Each row comes from the steps of one walk. Every step used is in the known rows, and no mark comes twice. Write the walk behind each row, first mark first.
Known rows:
rara > delit > vufel: [ -0.8  -4.9 -21.7 -10.2   9.6 -19.1   2.3  -9.9   5.4   6.3 -41.2   0.8
  39.3  16.2  36.4  14.2  13.2  -8.1  19.9   2.3]
delit > relifi: [  0.7   0.1  -2.0  -3.2  10.1  20.6 -36.3  24.6  13.2  -3.1  -4.0  -2.4
  26.8   6.4 -22.0  -5.2   3.1 -32.8   7.5  17.8]
zuvul > pezi > delit: [-21.7  -1.0 -26.5  -1.1  21.8   3.9 -36.3  12.0  -0.9 -11.4  64.8 -32.8
 -31.7 -21.5 -37.4   2.1 -17.4   4.9   3.2  27.4]
rara > delit > relifi > kero: [  7.3  12.6  37.3 -11.4  -2.9   8.1 -25.7  -8.8  12.3   8.7 -34.9 -12.8
  28.4  -0.8 -16.5   6.3  24.6  -0.9  29.8   3.1]
vufel > delit > relifi: [-13.8  -3.4 -13.1  -4.2  -8.2  20.2 -40.6   6.6  22.6   1.9 -24.4   3.9
  29.9 -28.9  34.1   0.5  17.6 -21.8  19.1  -3.8]
delit > vufel > zuvul > rara: [ 16.5 -10.0   5.0   1.7  -0.9 -13.8  62.5   5.0 -18.3  -3.2  -7.4  31.7
  -8.7  22.2  26.0  -7.2 -46.9  -8.8   5.8 -21.6]
meli > zuvul > vufel: [  5.4  16.6 -23.1  15.4  -5.9   4.4  25.5  -0.3  -2.3   1.5   7.0   4.8
  -1.5  33.5 -23.2   5.0  27.0  14.1 -29.9  14.3]
pezi > delit > vufel > zuvul > rara: [  3.7 -19.5  -1.9 -13.4  -5.2 -28.1  59.7  -7.2 -21.3   2.9  53.2  23.4
 -24.9  -2.7  19.0  -7.6 -57.4  14.6  11.5 -34.2]
rara > delit: [  1.0   6.1 -20.0  -9.6  20.2   5.4  -3.1  -0.5   6.3 -11.2 -39.1  -2.1
  16.9 -19.8  -2.4   6.3  -3.3  -6.6   4.4  21.9]
meli > zuvul > pezi > delit > relifi: [-12.5  10.8 -14.2   2.9 -10.0   2.8 -70.2   1.8   1.6  10.0  63.6 -41.7
 -20.5 -17.5 -43.2  13.4  38.1  19.1  -8.3  -4.0]
zuvul > meli: [ 14.7  -0.3  37.6   7.9  26.4  21.7  -4.5  16.0   3.2 -15.0   1.8   7.9
   2.4 -21.5 -33.8 -25.2 -34.8 -36.7 -13.4  30.5]
kero > relifi: [ -3.6  -3.5  -5.2 -22.1  29.7  16.9 -27.1  34.8  12.2  -9.8  -4.6 -27.7
   3.1  -7.0 -17.7  -9.1   7.2 -29.2 -27.2  34.1]
pezi > zuvul > vufel: [ -6.3  -6.1 -17.6   6.1  -0.4   7.0  17.8  12.8   5.2  -7.3  10.3   7.4
  -4.8  40.8 -23.6  -4.1  43.0   2.3 -28.1  15.7]
zuvul > rara > delit: [ 17.7  -2.9 -14.4  -4.5  22.1  -0.1  51.8   1.3  -1.4 -19.3 -33.7   3.8
  -4.6 -13.2  -5.6   3.5 -13.9 -25.8   7.9  10.3]
relifi > kero: [  0.2  24.4  26.3  -4.8  28.9  10.9  24.4  16.3   0.2  -8.2  -0.2   5.4
 -11.0   3.9 -41.0  -7.8   6.1   9.1  17.5  33.4]
meli > zuvul > rara: [ 19.1  22.4 -11.5   7.6  18.6   0.7  68.2  17.8 -13.6 -13.2  -0.3  10.9
 -29.9  -6.0 -35.4   0.7  25.3   3.9 -16.3  12.7]
meli > zuvul > rara > delit: [ 22.7  20.9 -17.5   0.4  12.3  -8.8  61.7  -5.2  -9.7  -8.5 -37.6   2.9
 -17.9 -20.9 -11.3  14.3  31.3   9.8 -12.1  -0.6]
vufel > zuvul > rara > delit: [ 21.8  -1.8   2.9  -5.2   2.3  -0.1  51.4  -9.0 -15.2 -16.7 -42.7  21.3
 -18.4 -25.9   8.1  -4.9 -58.0   0.1  -6.1 -16.9]
vufel > zuvul > pezi > delit > relifi: [-13.5 -10.0   4.0  -0.4 -19.9   9.9 -79.0   0.2  -0.5   2.5  58.1 -27.1
 -20.5 -23.0 -20.9  -3.9 -49.1   8.2  -3.6 -15.5]

Which walk is each row?
[-13.8 -11.4  -6.8 -16.1  -8.0 -22.9   5.6  -4.5 -11.1  11.1  48.0  19.8
  -3.3  -4.6  22.0  -4.3 -45.6  29.3   9.3 -23.7] => pezi > delit > vufel > zuvul
[-22.7 -12.5 -29.6  -0.2   8.4 -20.5 -33.2  -0.9  -1.5   5.2  66.9 -30.6
  -8.8  14.1  -1.3  12.6   0.2   2.8  19.2   9.5] => zuvul > pezi > delit > vufel
[ 15.8 -10.7  51.4   9.4  -4.9  -1.3  -2.2  -3.2  -8.7   5.8  -7.7  26.6
  12.3   1.8  19.2 -23.7 -61.0 -15.3 -11.1 -14.0] => delit > vufel > zuvul > meli
[-17.7  20.0 -27.3   6.4   8.6  -3.4 -29.0   2.7  -7.4  -2.4  62.9 -33.4
 -45.7 -27.9 -47.1  12.2  28.3  38.5 -16.2  13.4] => meli > zuvul > pezi > delit
[  5.8  -2.1  37.4   4.4  20.8  16.5  -6.1  22.4   4.4 -12.0   0.6  10.5
 -13.0 -22.3 -38.4 -24.8  24.6 -12.5 -28.0  18.0] => pezi > zuvul > meli
[-12.8  -3.4  22.8   2.0 -42.1   8.4 -10.1 -14.7  20.1  17.5  -5.5   1.0
   9.5  25.0  19.6   0.1  83.2  18.6  11.4 -24.0] => pezi > zuvul > vufel > delit > relifi > kero
[ -3.0  -4.3  -8.5   7.7 -16.1 -15.8 -42.2 -24.1  -8.0   5.8 -36.9 -16.9
   9.3   8.3  46.4  16.0 -26.4   9.7   1.9 -18.3] => rara > delit > vufel > zuvul > pezi
[ -4.9  -1.0  -2.4  16.2  -5.2  -6.5 -34.0  -1.6 -10.0   1.4  -1.1  -6.9
  -6.6  23.1  24.1   4.8 -32.6   3.1  -2.2  -5.3] => delit > vufel > zuvul > pezi
[ -4.7  -2.2  22.9   2.7 -34.7  14.9  -9.1 -21.0  19.1  17.7  -8.4  -3.2
  24.7  26.3  22.9   1.6  21.6  -7.2  28.5 -10.1] => zuvul > vufel > delit > relifi > kero
[ 14.9 -13.3 -18.5  -6.7  10.7 -25.2  55.7 -10.2  -3.6  -3.0 -34.5   5.3
  20.1  17.8  30.0  13.0   4.0 -25.1  23.2  -6.2] => zuvul > rara > delit > vufel
[-21.0  -8.2 -32.3   3.5 -17.1   5.7  13.9  -6.4  12.4  -1.6 -12.0  11.9
   1.4   5.4  32.9   2.9  58.1  10.8 -13.4  -4.6] => pezi > zuvul > vufel > delit
[ 17.8 -12.3  48.0   3.1 -15.5  -9.7  -8.1 -27.1  -5.3  10.3 -43.8  15.2
  26.2 -14.2  41.0 -11.2 -53.6  -6.1  -5.7 -26.5] => rara > delit > vufel > zuvul > meli
[ -1.0  -0.6  -0.3  -1.1  -2.6  -7.4   7.0   4.5  -8.2   4.5 -12.2  26.2
  12.1  16.7  30.2  -5.2 -36.9   7.5   1.7 -11.4] => delit > vufel > zuvul
[ -3.2  17.5  21.6  12.1 -47.3   7.5  -1.0 -27.5  11.3  26.6  -9.6  -0.8
  11.4  19.3  15.6  11.2  67.0  28.5   9.9 -24.3] => meli > zuvul > vufel > delit > relifi > kero
